Known rows, with every step that occurs:
bapop bopar denur: [ 23  19  42  14  20  -5 -45   5  12   8  16  -9  -4 -46   5  20 -12  -8
 -19   7  -1   2 -29  -1  10  -7  17   6 -31  -3   2  16  18 -17  -2  26
 -16  -5]
denur bopar: [  3  -1  26 -18  13  -2 -30  -5  -2   4  14   2 -15 -14  -9   0  14  -2
 -30  21 -18  28 -13  -3   3  -2   8  27  -4  14  -8  19  20 -16 -25   6
   5  -7]
gero zize boril zaludeb kugal denur vaka bapop: [ 68  45 -27   0   4   9 -51  -8 -10 -15 -17  -1 -45  18   4  54 -21   6
 -39 -15  22 -68  -6   7 -30  41 -27  79   9 -50 -23  22  60 -11  -3  26
  21   1]
zetif beki bapop: [  1  -5 -19  -4   7  -8 -34   3  -3  -1  36   8 -12  -8   0  19   5  -2
 -26  17  19  22 -10   2  -3  30   6  27 -10  11  20  34   3  -9 -11   6
  15  13]
vaka bapop: [  9  11   6   6  28   3 -26   2  -3   3   4   9  -6  -4   6   4  16   5
 -20   4  -3  -2  -3  -1 -11  22   4  15   4  -1  -3  28  24  -7 -21  14
   8 -20]
zetif beki bapop bopar: [ -3   6 -11   7  27 -16 -47   7   5  18  40  17 -11 -29   7   7 -15   3
 -28  20  33  26 -23   2   1  24  13  15  -7  11  10  35  -5 -16   3  24
  11  13]
kugal denur bopar bapop beki: [ 24  46  41 -46  -4  -7 -50  -8 -12  -8  26  30 -15  -3 -13  34   8 -34
 -32  32  20  17 -33   0  19   0  -4  51   3  14  -1  20  15 -19 -24  36
   2  -3]
denur kugal bapop: [  4  42  28 -21 -18  13 -37 -28  -3   3  -5   5 -31   5  -6  25   9  24
 -14  21 -20  35 -10  -5   6 -18  17  31  -3  20 -11  23  19 -18  20   4
   8 -15]
zetif beki bapop bopar denur kugal zaludeb boril: [-13  29   0   1  17 -18 -86  -9   8  -3  28   5 -31 -58   5  41 -36  10
 -27  36  22  49 -18 -15  28  -2  42  62 -52  13   1   7  42 -14  20  46
  15  -3]
boril zaludeb gero zize guti: [ 40  15 -20  -5   0   1 -34  13 -25  -1  -3 -14 -13 -10  -9 -27   2  -2
 -10   3  11 -36  23  20 -27  21  17  17 -25   1  15   9  34 -13   6  17
 -20   6]
zetif beki bapop bopar denur kugal: [ 23  31  -2   7  31 -20 -56  -1  19  10  30  -3 -32 -44   3  31 -22 -13
 -37  26  16  55 -32  -9  11  24  32  34 -48  31   0  37  23 -16  11  39
  20  21]
boril zaludeb: [ 30   1  12  12   3   1 -41 -22   0  -2  12   3 -10  -1  -3   7  11  -2
  -3   1  -1 -14  13  -4 -23  20  -2  21  -7 -13  12  18  13  -6   5  16
  -7 -11]
bapop guti zize: [ 21  13  11   5   1   9 -23   7   6  -5  -9 -12   9 -10  11  -8  13  13
 -26   5   4  31  -6 -12 -10 -23 -13   7  15 -25   1   7  19 -13  11 -19
   7  -9]
vaka denur bopar bapop guti zize gero: [ 69  -6  10 -14 -10 -13 -37  11   4   0 -15  13  -2 -13  11 -37  17 -22
 -79  37  32  51 -22 -15 -25 -12  21  31  15 -16 -18  28  11 -27  10   8
  20 -16]
bapop bopar: [  0  19  30  11  24  -3 -38  -1  10  18  15   3  -2 -30   3  -4  -3  10
 -12   9   7   8 -21  -1   1  -4  11   3   4  -5  -5  18   2 -20   5  19
 -11  -8]
gero zaludeb: [ 16  21  -5   4   5   8 -35   2  -6  11 -12 -37  -8  -2  -9   7   7  -1
   4  17  -2  10  -1   3  19   3   2  17  -6  -9  22  27  25  -1  -5   5
   1  -6]
zetif beki bapop guti zize boril zaludeb: [ 58   2 -28   8  -7  -7 -52  -3 -14   4  18  -7 -24  -4  23   4  -4   8
 -46   1  40  24   7 -16 -41  26 -18  60  -2 -44  18  25  14  -7  33 -12
  34  25]
kugal zaludeb gero zize guti: [ -8  16 -11 -25 -12   1 -37  22 -32  -2 -16 -23  -4 -12  -3 -22   7  11
 -11  19   6 -24  19  31  -3 -20  12   7 -27   2  15  -3  53 -19   2  10
 -14  -5]
vaka bapop guti zize boril: [ 36  24   7   7  13   5 -27  11 -10   8 -12 -13  -9  -6  25  -4  14  24
 -46  -6  15  10  -2 -14 -24  -5 -16  46  24 -42 -11  20  29 -15  11 -23
  33  -6]
denur bopar bapop guti zize gero zaludeb kugal: [ 63  37 -48  -3 -18  -1 -49  21  -6   1 -41 -11 -15  -4   1 -27   7  -1
 -34  51  24  50 -21  -1   7  -4  -6  28  13 -25 -12  32  55 -21  39   6
   6  -1]
bapop guti: [ 15  12  21 -12  -4   5 -31   1  12  -3   1  -3  13  -5  12   7  28  16
 -26   2   5  -7  -3  -3 -11 -26   7  -4   6  -4   5  13   5 -12  14 -20
   2  -3]
zize gero: [ 24   9   9   8  13  -6 -46  -5   2  -9   1  -9  12  -4 -15 -24  15 -13
  -9  27   5  -5  -7  12 -21   1  21   2  -3 -15  10  16  13 -25  12 -14
 -18 -13]
guti zize gero zaludeb: [ 39  24 -29  29  13  -1 -47   8 -13  -3 -34 -53   5  -2 -20 -35  -6 -18
   3  45   3  43  -6   6  -1   5  -4  15  -3 -41  22  21  44 -17  17  -5
  -5  -6]
guti zize gero: [ 28  12  -2  27  13  -3 -42   1  -3 -11  -8 -16   8 -10 -16 -37  -2 -16
 -12  32   1  37  -7   6 -21   4   1  14   6 -34   9   9  29 -27  13 -12
  -9 -17]
bopar bapop guti zize boril zaludeb: [ 71  26  18   8 -39   5 -51 -13 -13   6  -6   5 -11   0  23  12  14  15
 -31 -12  35  -3  15 -15 -39  11 -19  67  20 -43   1  11  22 -11  48   2
   5  -2]
gero zize boril: [ 18  30  17  -2  -6   9 -30   0 -21   5   3 -11  -3  -8 -14  20  -7  18
 -20 -13   5 -15 -12  22 -18  -8   0  61  -4   1   2  -5  22 -11  -3 -25
 -10   4]
bapop guti zize gero zaludeb kugal: [ 49  38 -58  15   2   4 -41  23   4  -8 -45 -43  -2  -1  -6 -35  -4   4
 -18  40  21  28 -16   1  -1 -18  -8  -8   9 -55   7  28  48 -16  50 -18
   3   0]
boril zaludeb gero zize: [ 27   9 -30   4  -3   8 -43  10 -16   2   1   9 -23 -18 -18 -17   3  -6
  -6  -6  -1 -23  23  21 -16  18  11  30 -32  15  16   9  30 -13  -8  26
 -34   1]
zize boril zaludeb kugal denur bopar: [ 51  32   2 -20 -13   3 -48 -33 -16  -4  10  -3 -61  -3 -10  32 -20  -1
 -23   5   9 -16 -16  -1  -9  21  -4  65   1 -34 -19  23  39 -21  -9  18
  11   9]
gero zize boril zaludeb kugal: [ 42  30 -22  11 -16  14 -38  -5 -15   3  -4  -1 -26  -3 -14  22 -21  29
 -22 -23  12 -40  -4  15 -31  19 -11  63  -5 -21  -5   1  32 -10  20  -3
 -17   5]
bapop bopar denur kugal: [ 23  45  37  12  28  -4 -46 -10  21  10   3 -15 -20 -48  -2  21 -14  -4
 -22  14 -10  35 -32  -9  16  -6  30  19 -38  18 -15  21  30 -18  15  32
  -1  -4]
bopar bapop guti zize gero zaludeb: [ 66  39 -19  14 -21   2 -56  13  -9  -2 -39 -23  15   4  12 -24  21  -9
  -9  39  31  25  -4   0  -6  -7  -5  21  11 -33  15  26  42 -13  48  -5
  -5  -5]
gero zize boril zaludeb kugal denur: [ 57  56 -14  -1 -30  14 -47 -18 -24 -12  -4  -6 -38   2 -13  48 -30  11
  -4 -21  23 -50 -13  22 -20  13 -14  59   0 -30  -4   2  47 -12   5  10
 -11   9]
gero zaludeb kugal bapop: [ 16  38 -26 -17 -33  19 -38   1 -12   5 -22 -18 -35  12  -3  30  -7  32
  -6  20  -4   1 -13   3  30 -12  -4  18   2 -21   0  35  31  -7  20   9
  -1 -11]
kugal bapop beki: [  4  31  31 -36  -3   7 -46  -1  -8   0  18  18  -2   9 -12  17   8  14
 -31  19  -2   6 -17   1   3 -29  -3  24  -1  -4   9  21  -8 -14  14   0
  -5 -18]
zize boril zaludeb kugal: [ 36  17 -11  11 -13   7 -43 -19  -1   4   5  -2 -32  -3  -9  16 -10  22
 -22 -11  12 -34   6  -2 -24  21  -1  47   3 -44  -8  22  14 -16  25   2
  -2   0]
boril zaludeb gero zize guti bapop beki: [ 41  33 -13 -11  32  -2 -40  25 -54  -5   7 -10  -1  -7  -5 -43  -9   2
 -40  18  13 -44  12  16 -26  16   7  26 -33   1  30  23  25 -14  10  16
  -5  -8]
beki bapop guti zize gero: [ 44  18  -7  18  -7  -5 -52  15  15 -21  -6  -2  13   3   9 -36  11 -15
 -29  37  32  24  -5   4 -34  13  -9  11   4 -19  -1  18  30 -31  26 -22
   6   5]

Rows:
[-31  30  20 -10  -3   6 -55 -30   5 -11  -1   2 -15 -22 -14  20  -3  26
  -7  27 -11  33   7 -13  14 -26  33  54  -9   0  -5 -11  37 -10  13  11
   4 -26] : denur kugal zaludeb boril
[ 23  46  31  12  13  -9 -59  -4  35   1  14  -4 -24 -40   3  25 -20 -17
 -21  24   9  34 -24  -7  11  32  21  35 -43  32 -21  28  34 -23   8  41
   5   8] : beki bapop bopar denur kugal
[ 48  -4  20 -27 -21  -4 -17   9   6  12  -5  15 -16 -16  22  -3  16  -5
 -84  15  22  55 -21 -26  -5 -12   7  41  19  -6 -20  31   7 -14 -14  18
  34 -16] : vaka denur bopar bapop guti zize
[ 14  17  17  -7 -18   2 -38   7  20  -8  14  10   7   2  21  10  22   5
 -26  11  25  -9  -3  -3 -13  11  -3  13   0  12  -1  23  13 -16   7 -10
   9   8] : beki bapop guti
[ 29  28  15   5 -25   4 -40   9   6  -1   4 -11  -9  -3  17   3   0  12
 -40   4  33  20  -4  -4 -20  10 -20  58  10 -32 -10  15  20 -23  17 -26
  30  15] : beki bapop guti zize boril
[ 25  17  33  19   8 -10 -60  10  23  -1  28  -1  -9 -42  11  26 -18 -17
 -20  12  17  -3 -24   2   4  29   8  24 -35  11  -7  24  20 -22 -13  37
  -8   9] : beki bapop bopar denur
[ 30   2  44   8  33  -7 -57   6  30   2   7 -16  -2 -31   8  30  -6 -11
 -46  10   2  -7 -19 -10   3  -6  11  25 -23 -24  -9  30  22 -23  -3  34
   3  -2] : bapop bopar denur vaka
[ 45  22   7   9  -7   6 -43 -13 -21   8   1  -5 -10  -1  -8  20  -8  14
 -16 -22  10 -32   5  13 -41  13  -6  72 -13 -10   5  -3  26  -7  11  -6
 -16   0] : gero zize boril zaludeb
[ 18  17  42  -1  16   4 -17   0 -38  -6   7 -30   8  -1  24 -11   2  26
 -28  19   4 -21  -4   0 -14  10  10   3   7 -16  12  29  17 -14  -2 -13
  25 -23] : zize guti bapop
[ 57  48 -25   8  -6  -5 -72  13  -3   4 -24 -28 -28 -22  -3   6 -28   5
  -7  46   7  -7 -37  14  22 -22  24   3 -36 -30   0  37  43 -22  47  30
 -21  -6] : zize gero zaludeb kugal bapop bopar denur
[ 14   0 -16 -17  -1  -6 -38  11   5  -3  28  12   1  -2  22  16  20   6
 -42  13  34  11 -11  -4 -12   3   7   8  -3   9  16  32  -2  -9  12 -12
  20  21] : zetif beki bapop guti
[  6  41  30   9   3 -14 -75 -12  24  -2   5  -4 -25 -35  11  30 -19  -9
 -13  35   9  31 -10  -9  13  11  13  36 -52  29 -15  23  54 -24  15  51
   7  -3] : beki bapop bopar denur kugal zaludeb
[ 23  19   7  10 -14   7 -33  15  14 -11   5   0   0  -5  18  -4   7   3
 -32  13  20  29  -4  -7 -13  13 -25  20  13 -12  -5  14  25 -19   3  -9
  16   5] : beki bapop guti zize
[ 11  20  -9 -16  -3   8 -19  29 -23   2  -6 -21  -1 -19 -10 -25   6   3
 -19   6  10 -20   8  29  -7  -3  22   9 -22   7  12   4  32 -19  -5   3
 -17   9] : zaludeb gero zize guti
[ 20  42  35  14  31  -6 -23  17 -43  12  -1 -22   9 -26  23 -12 -23  36
 -30  15  11 -22 -26  17 -18   5   6   8   1   8   0  13  25 -16  11   5
   4 -15] : gero zize guti bapop bopar
[ 49  30 -11   0 -13  -2 -67  13 -14  -7 -30  -7   1 -21  -1 -27  11   1
 -30  54  24  50 -14  -7  10 -12  18  65   8 -29  -5   3  46 -19  29   6
   4 -10] : denur bopar bapop guti zize gero zaludeb boril
[ 76  74 -44   2 -40   7 -56   8  -8 -21 -47 -27 -11   8   6   5  -5 -14
  -2  40  43  11 -23   5  16  -4 -13   9  18 -52   3  32  60 -15  43  10
  -1   4] : bopar bapop guti zize gero zaludeb kugal denur
[  3  24  -8 -10  -9  12 -37  22 -25  15   0  -6 -17 -23 -19 -10  -2   8
 -21 -13   3 -17   4  35  -6 -11  19  57 -27   2   7   3  25 -22 -11  -6
 -19  15] : zaludeb gero zize boril
[ 47   9 -18   3 -10   6 -48   6 -11  10 -11 -13 -27 -19   6 -34   6   4
 -30  -6  17   3  26  -2 -24  -5   1  41 -11 -50   8  17  24 -23  28  -3
   2  14] : bapop guti zize boril zaludeb gero
[ 29  19  21  23  43  -9 -43  13   8  10  10   2 -10 -41  20  17  -6  -6
 -24   2   3  -5 -25  -4   1  14  11  14 -25   2 -12  28  31 -15 -13  44
  -1 -17] : vaka bapop bopar denur
[ 23  53  12 -47 -10   4 -44  -2  -5 -13  19  33 -28  -5 -25  37  -6 -19
 -38  29  21  11 -43  -4  26   5  -5  43  10   3 -13  26  25 -21 -14  38
   2   3] : zaludeb kugal denur bopar bapop beki
[ 34  20 -16  11  12  -3 -51  -1  -6   2 -22 -41   7   2 -13 -24  11 -17
   4  39   9   6  -5  15  -1   4  15   7 -15 -18  22  31  29 -12  19  -5
 -14  -6] : zize gero zaludeb
[ -4  45  -4 -20   9   3 -37  10 -55  -6 -28 -30 -21 -11   5 -30  -6  27
 -23  33  -9   3  17  19   3 -13  22  25 -33  29   7  15  69 -19  12   9
  13 -22] : denur kugal zaludeb gero zize guti bapop
[ 12  31  25 -20  -1   3 -45   5   2   0  23  25  14  -1 -13  18  20  -9
 -28  14  20  -2 -15  -4   4   0  -5  37   2   2  14  22  -6  -9  13  20
 -14  -9] : bopar bapop beki
[ 16  -5  10   3  38   2 -36   3  16  -6  -2   3  -2  11   8  15  26   2
 -47   8  -3 -12   4 -13 -15  26  -8  33  17 -24 -12  39  28 -12 -21  18
  29 -18] : denur vaka bapop
[ 12  27   1 -10  13   8 -16  33 -53  -2  -6 -24  -3 -15   9 -36  -5  20
 -31  16   4 -28   3  28  -8   6  20  14 -21  10  16  21  37 -19 -14  -2
   0 -13] : zaludeb gero zize guti bapop
[ 31  11 -21  10  -4   7 -35 -12   8  -6   3   9 -21  -2 -10  11  -4  11
 -10  -2   5 -22   6  -5 -15  24  -2  12   1 -23   0  25  20  -8  14  24
 -12 -10] : boril zaludeb kugal
[ 44   2 -37   8   9 -15 -50  17   0 -12   8   0   6  -5  12 -33   7 -11
 -43  42  38  43 -15   0 -30   7   0   6   0 -22  20  28  20 -23  33 -21
  20  16] : zetif beki bapop guti zize gero
[ 23  35  15  -6 -14   6 -51  10   6   3   6   9 -36 -34   9  40 -28  31
 -28   6  -3  -9 -38   1  22 -22  15   6 -21 -15 -18  28  22 -19  21  33
 -11 -11] : zaludeb kugal bapop bopar denur
[ 20  25  19  -8   1   6 -14  11 -20  -5  -3 -27  11  -4  -4   6   2  14
 -21   6   6 -18 -11  17 -21  -5   4  14   1   3   7  -3  28  -9   0 -17
  -5   1] : gero zize guti
[ 65  27 -16  -2  -8 -10 -55  14 -14   2 -36 -19   0  -2  10 -30  24 -15
 -26  55  18  54 -13  -3  -1  -7  -3  37   7 -15   3  26  50 -19  29   2
   5  -4] : denur bopar bapop guti zize gero zaludeb
[ 42  10  18   7  -5   1 -48 -25 -10   9  13  -8 -18  -2   0  13  -1   7
 -13 -11   9 -22  13  -3 -31  19   0  57  -2 -29   8  16   8 -11  16  -3
  -4   0] : zize boril zaludeb
[ 29  11  36 -33 -19  -1 -34   6   0   4   4  30  -3  -8  20  14  39   9
 -40  16  13  14 -15  -8  -4 -10   5  34  11  25 -13  21  14 -15   3   7
   3  -3] : denur bopar bapop guti
[ 81  60  -7  -2 -13  -1 -68  -1  -4 -10 -54 -55 -21   0   7   1  -1  -3
 -21  51  -9  62 -18  -6   8 -41  12  27 -36 -22   2  31  69 -14  59  -6
  13 -11] : bopar denur kugal bapop guti zize gero zaludeb
[ 20 -24  23 -24  12  -8 -17  -3   5  16  14   1 -25 -19  -6  -1   7 -14
 -67  16  -1  31 -21 -13  -3  -3  28  31  -2   6 -15  28  -6 -13 -46  19
  24 -16] : vaka denur bopar
[ -9  43 -15 -23 -16   6 -54  -1 -23  13 -25 -12 -34 -17 -26  -4  -3  17
 -15   9  -4  15  16  23   4 -28  23  67 -41  19  -4   1  57 -21  15   5
  -9   2] : denur kugal zaludeb gero zize boril
[ 41  48  45 -33 -25  11 -49 -13  12  -9  -9  -6 -21  -5  18  43  15  20
 -37  15 -15  19 -18 -13   7 -47  21  27 -32  18 -11  25  35 -11  33  -7
  10  -8] : bopar denur kugal bapop guti
[ 11  25  28 -10   1   0 -55 -22  10 -11 -11 -25 -20 -15  -6  32  -1  -6
 -10  21 -22  30   0  -9  15 -22  13  31 -47  13   4  15  57 -10   6  21
   5 -19] : bopar denur kugal zaludeb
[ -3  18 -33 -10  14 -21 -79  10   8  11  18   0 -48 -53   3   5 -21 -17
 -25  41  15  45  -2   1  32   3  41  30 -77  29   8  41  44 -23  10  63
   8  16] : zetif beki bapop bopar denur kugal zaludeb gero
[ 26  42 -20 -22  -7   6 -32  -6 -13  -3 -16 -31 -47  -3 -17  31 -15 -10
  -6  35  -2  22 -33   5  43   6  -4  27  -2 -17  -9  35  55 -11 -31  26
  14   5] : gero zaludeb kugal denur bopar
[ 37  31 -25  21   7   6 -59   9  -2  -9 -30 -39  10 -17  -5 -34   1   9
 -12  42  16  30  -8  -1   3 -29  17  31   2 -54  14   2  39 -11  37 -24
   0 -13] : bapop guti zize gero zaludeb boril
[ 68  53 -20   5 -46   8 -54 -10   1 -20   3  -7 -43   7  18  30 -28   1
 -24   0  49 -16  -4  -6 -23  36 -33  53  14 -57 -14  20  43 -23  21   1
  25  26] : beki bapop guti zize boril zaludeb kugal denur
[ 48  15 -25   7 -26   2 -61  13  -1   3   7   2 -31 -12  14 -29   1  -6
 -33   3  32   0  32   2 -28  32  -6  60 -15 -37   0  26  27 -26  19   4
   9  25] : beki bapop guti zize boril zaludeb gero
[  0  26   0   6   2  15 -45  -4  -8   2  -4 -26  -6 -23 -12  16  -5  16
   3  19   3   9  -2  -4  28  -6  22  49  -4 -24  11   2  23  -1  -9   4
  -5 -13] : gero zaludeb boril
[ 43  20  -6 -18  -6   2 -41 -28  -6 -14  10  11 -51   0  -7  27 -14 -11
 -14  15  -2  -3 -15  -3   2  26  -4  27   1 -11 -17  25  41 -15 -21  35
   1   0] : boril zaludeb kugal denur bopar
[ 18  19  20  12  -3  10 -29  -6 -15   7  -1 -30 -12 -12  -9   3 -11  10
 -24  -1   1  32  -5  -1  -9   2 -10  56  12 -45   0   7  23 -20   1 -19
  14  -3] : guti zize boril
